(in the rows, 128 means zero)
Known rows, with every step that occurs
nulafeg > guke > pitis > guku > mota > banet > gekeg: [153 126 169 162 141  65 151 129 110 174 139 124 144  62  83 166 103 160
 119 140 198  73 192 110 155]
banet > gekeg: [ 93 200 139 125 157 143 108 171 159 135 118 109  89 127 145 112  77 121
 113 127  72 120  88 150 100]
mota > guke > pitis: [100 132  83 121 147 113 171 161 144 161 120  98 118 153 160  75 126 122
 146  66  81 116 160 122 127]
goge > guku: [143 203 126 137 142 196  69 169 152 113 157 155 144 120 166 109 130 113
 146 160  61 144  70 138  71]
mota > guku: [107 135 104 100 146 148 124 151 121 164 146 132 171 187 136  69 106 130
 141 155  78 131  48 145  96]
goge > guku > mota: [140 179 124 118 130 188  91 146 149  71 148 156 162 158 137 107 169 115
 146 164  91 132  94 119  69]
guku > mota > guke: [104 116  99  90 132 132 165 146 142 139 111 107 145 219 131  79 164 113
 152 113  63 130 142 135 123]
pitis > guku > mota > banet: [120 111 152 150 144 126  92 103 121 150 167 141 200 141 117 120 137 119
 143 189 146 125 113 137  99]
nulafeg > guke: [161 155 118 159 139 125 129 152 176 171 129 129 115 125 166  81 135  99
 135 169  15 125 104 136 101]
pitis > guku > mota > guke > goge: [136 135 144 120  99 155 175 111  87 151 140 131 160 165  96 121 152 128
 153 105 117 128 133 112 122]
pitis > guku > mota > guke > gekeg > banet: [150 116 175 121 111  88 146  84 102 158 162  99 144 155 103 106 144 145
  95 111 162 171 186 137 160]
banet > gekeg > guke > mota > guku: [122  88 138  67 143 113 149 148  76 123  47 159 116 172 117 169  75 153
 108 141 171 136  90 166 187]
guke > goge > guku > mota: [138 179 117 141 107 205 100 116 143  44 155 158 137 120 116 128 166 108
 151 131 118 114  87 101  66]
goge > guku > mota > guke > gekeg: [142 135 140 105 127 163 133 143 120  91 123  95 115 168  97 118 194 124
 126  81 120 143 155 135 119]
banet > gekeg > guke: [112 155 117 114 129 133 126 169 143 145  93 122  69 106 174 148  77 138
 102 130  80 149  91 139 138]
gekeg > guke: [125 122  87 129 127 144 120 143 159 140 111 141 105 126 205 110 126 114
 125 153  52 167  86 132 117]
guku > mota: [108 141 105 116 141 148 126 130 167  86 130 126 139 188 148  74 162  97
 136 154  70 125 101 129  79]
pitis > guku > mota > banet > gekeg > guke > goge: [120 101 147 149 100 124 123  87  86 141 131 146 121  56  96 209  89 146
 118 137 211 122 120 113 161]
pitis > guku > mota > banet > gekeg: [107 143 178 133 148 117  96 128 105 155 147 126 165 119  84 152  92 140
 122 164 175 107 122 145 122]
nulafeg > guku: [149 154 136 142 131 127  98 174 145 165 134 154 153 136 156  82 124 109
 132 194  53 146  72 111  52]
nulafeg > guke > goge > guku > mota > banet > gekeg: [160 153 151 173 113 148  98 116 131 116 146 142 110  40  62 195 108 128
 141 131 173  68 130 115 135]
gekeg > guke > pitis > guku > mota: [150 106 115 122 107 118 165 123 109 106 121 155 147 120 167 134 161 152
 120 149 148 146 152  85 129]
goge > guku > mota > banet > gekeg > guke: [124 124 122 117 123 145  72 146 123 112 124 146 125  80 123 203 102 152
 123 152 179 133 115 130 153]
mota > banet > gekeg > guke > goge: [ 90 109 106 165 128 124 105 106 134 146 122 120  69  35 132 181  56 124
 117 101 161 114  92 135 156]
pitis > guku > mota > guke: [137 133 150  94 123 135 166 148  95 177 131 128 180 204 121 107 156 133
 151 140  88 148 146 130 123]

Rows
[ 96 106  80  99 136 103 193 141 144 119 110  99 135 191 136  76 164 122
 149  71 111 102 181 107 127]
guku > mota > guke > pitis
[133 148 135 126 137 128 151 123 122  99 150 142 167 142 136  98 159 133
 129 142 142 117 143  97  87]
guke > pitis > guku > mota
[117 146 135 166 134 101  84  85 185 112 169  94  79 100 162  77 118 111
  79 119 115 158 115 152 114]
guke > gekeg > banet
[123  99 155 123 121 106 112 126  95 165 123 138 145  94 116 192  91 160
 111 168 181 142 126 134 164]
pitis > guku > mota > banet > gekeg > guke
[117  99 126 117 120  85 148  86 149 119 145  77 105 173 119  79 153 122
  95  77 137 150 179 142 160]
guku > mota > guke > gekeg > banet
[125 125 143 103 146 119 131 144 130  89  41 152  65 140 153 169  98 123
 102 138 138 139 121 162 171]
banet > gekeg > guke > mota
[ 91  84 101 145 114 118 122  87 134 103 113 116  84  73 112 183  95 128
 117 107 184 104 115 117 159]
guku > mota > banet > gekeg > guke > goge
[128 147  99  99 126 147 157 162 124  99 129 131 155 161 126 113 168 141
 158  80 131 107 174 101 120]
goge > guku > mota > guke > pitis
[157  87 151 121  98  54 138 111 125 155 143 104 133 156  99  91 151 132
  87 124 145 158 173 109 137]
nulafeg > guku > mota > guke > gekeg > banet
[192 168 125 161  95 183 127 119 145  84 148 166 122  95 107 136 174 110
 150 149  94 101 116  97  94]
nulafeg > guke > goge > guku > mota
[144 115 175 103 125 123 172 123  93 144 124  88 134 180  92 110 185 133
 115  97 126 155 164 139 130]
pitis > guku > mota > guke > gekeg
[113 124 127 122 149 122 154 143 142 151 113  68  78 160 131  81 154 109
 122  61  71 148 138 157 120]
mota > guke > gekeg
[ 85  78  83 128 135  77 138 119 142 106 105 112  95  79 135 164  99 150
 108 104 205  93 164 113 171]
guku > mota > banet > gekeg > guke > pitis
[136  91  87 158  99 175  85  84 128  83 150 165 140  65 131 184 146 122
 151 144 173 132  99 104 126]
gekeg > guke > goge > guku > mota > banet
[155  75 139 175 169  84 107 103 157 143  98 150 134 127 127 124 129  80
 150 175 121 100 142 172 150]
nulafeg > guke > mota > banet
[103 162 138 153 126 173  73 111 127  76 155 136 122  65  68 182 100 127
 140 114 196  80 103 125 113]
guke > goge > guku > mota > banet > gekeg
[103 119  92 114 114 146 176 108 136 114 123 109 120 177 107  96 157 106
 153  78  90 107 134 119 120]
guku > mota > guke > goge
[139  59 107  82 138 117 146 122  90 117  66 171 148 201 146 132 121 128
 129 168 142 158  83 153 167]
gekeg > guke > mota > guku
[112 118 141 154 137  88 115 142  94 186 129 129 118  29 143 190  54 168
 108 125 203 126 143 122 168]
mota > banet > gekeg > guke > pitis > guku
[149 130 117 143 118 124 145 142 109 152 131 150 131  81 193 131 120 147
 125 141 125 161 126 100 124]
gekeg > guke > pitis > guku
[134 139 140 103 112 106 171 147  97 114 103 140 112  97 135 171 114 177
  96 122 180 129 161  93 152]
banet > gekeg > guke > pitis > guku > mota
[137 155 114  94 121 176 129 167 121 124 130 137 164 189 126 113 166 126
 159 122  82 138 133 128 114]
goge > guku > mota > guke
[135 181 117 134 112 200 121 146 115 140 148 138 128 113 128 134 123 116
 168  83  82 131 104 124 108]
mota > guke > goge > guku
[120 122 128 138 128  86 126 104 153 165 150  77  88 133 145  78 114 119
  99  74 111 163 154 159 159]
mota > guke > gekeg > banet
[ 89 119 162 142 188 100  86 123 141 109  87 132 108 130 107 154  79 100
 124 137 180  93 122 183 148]
guke > mota > banet > gekeg
[168  93 140 177 135  77 147 106 126 168 159 138 179  83 109 128 149 134
 146 167 167  91 181 101 132]
nulafeg > guke > pitis > guku > mota > banet
[150 136 140 115 107 130 107 103 132 100 164 106 126 141 112 115 155 139
 103  90 157 160 174 138 154]
goge > guku > mota > guke > gekeg > banet
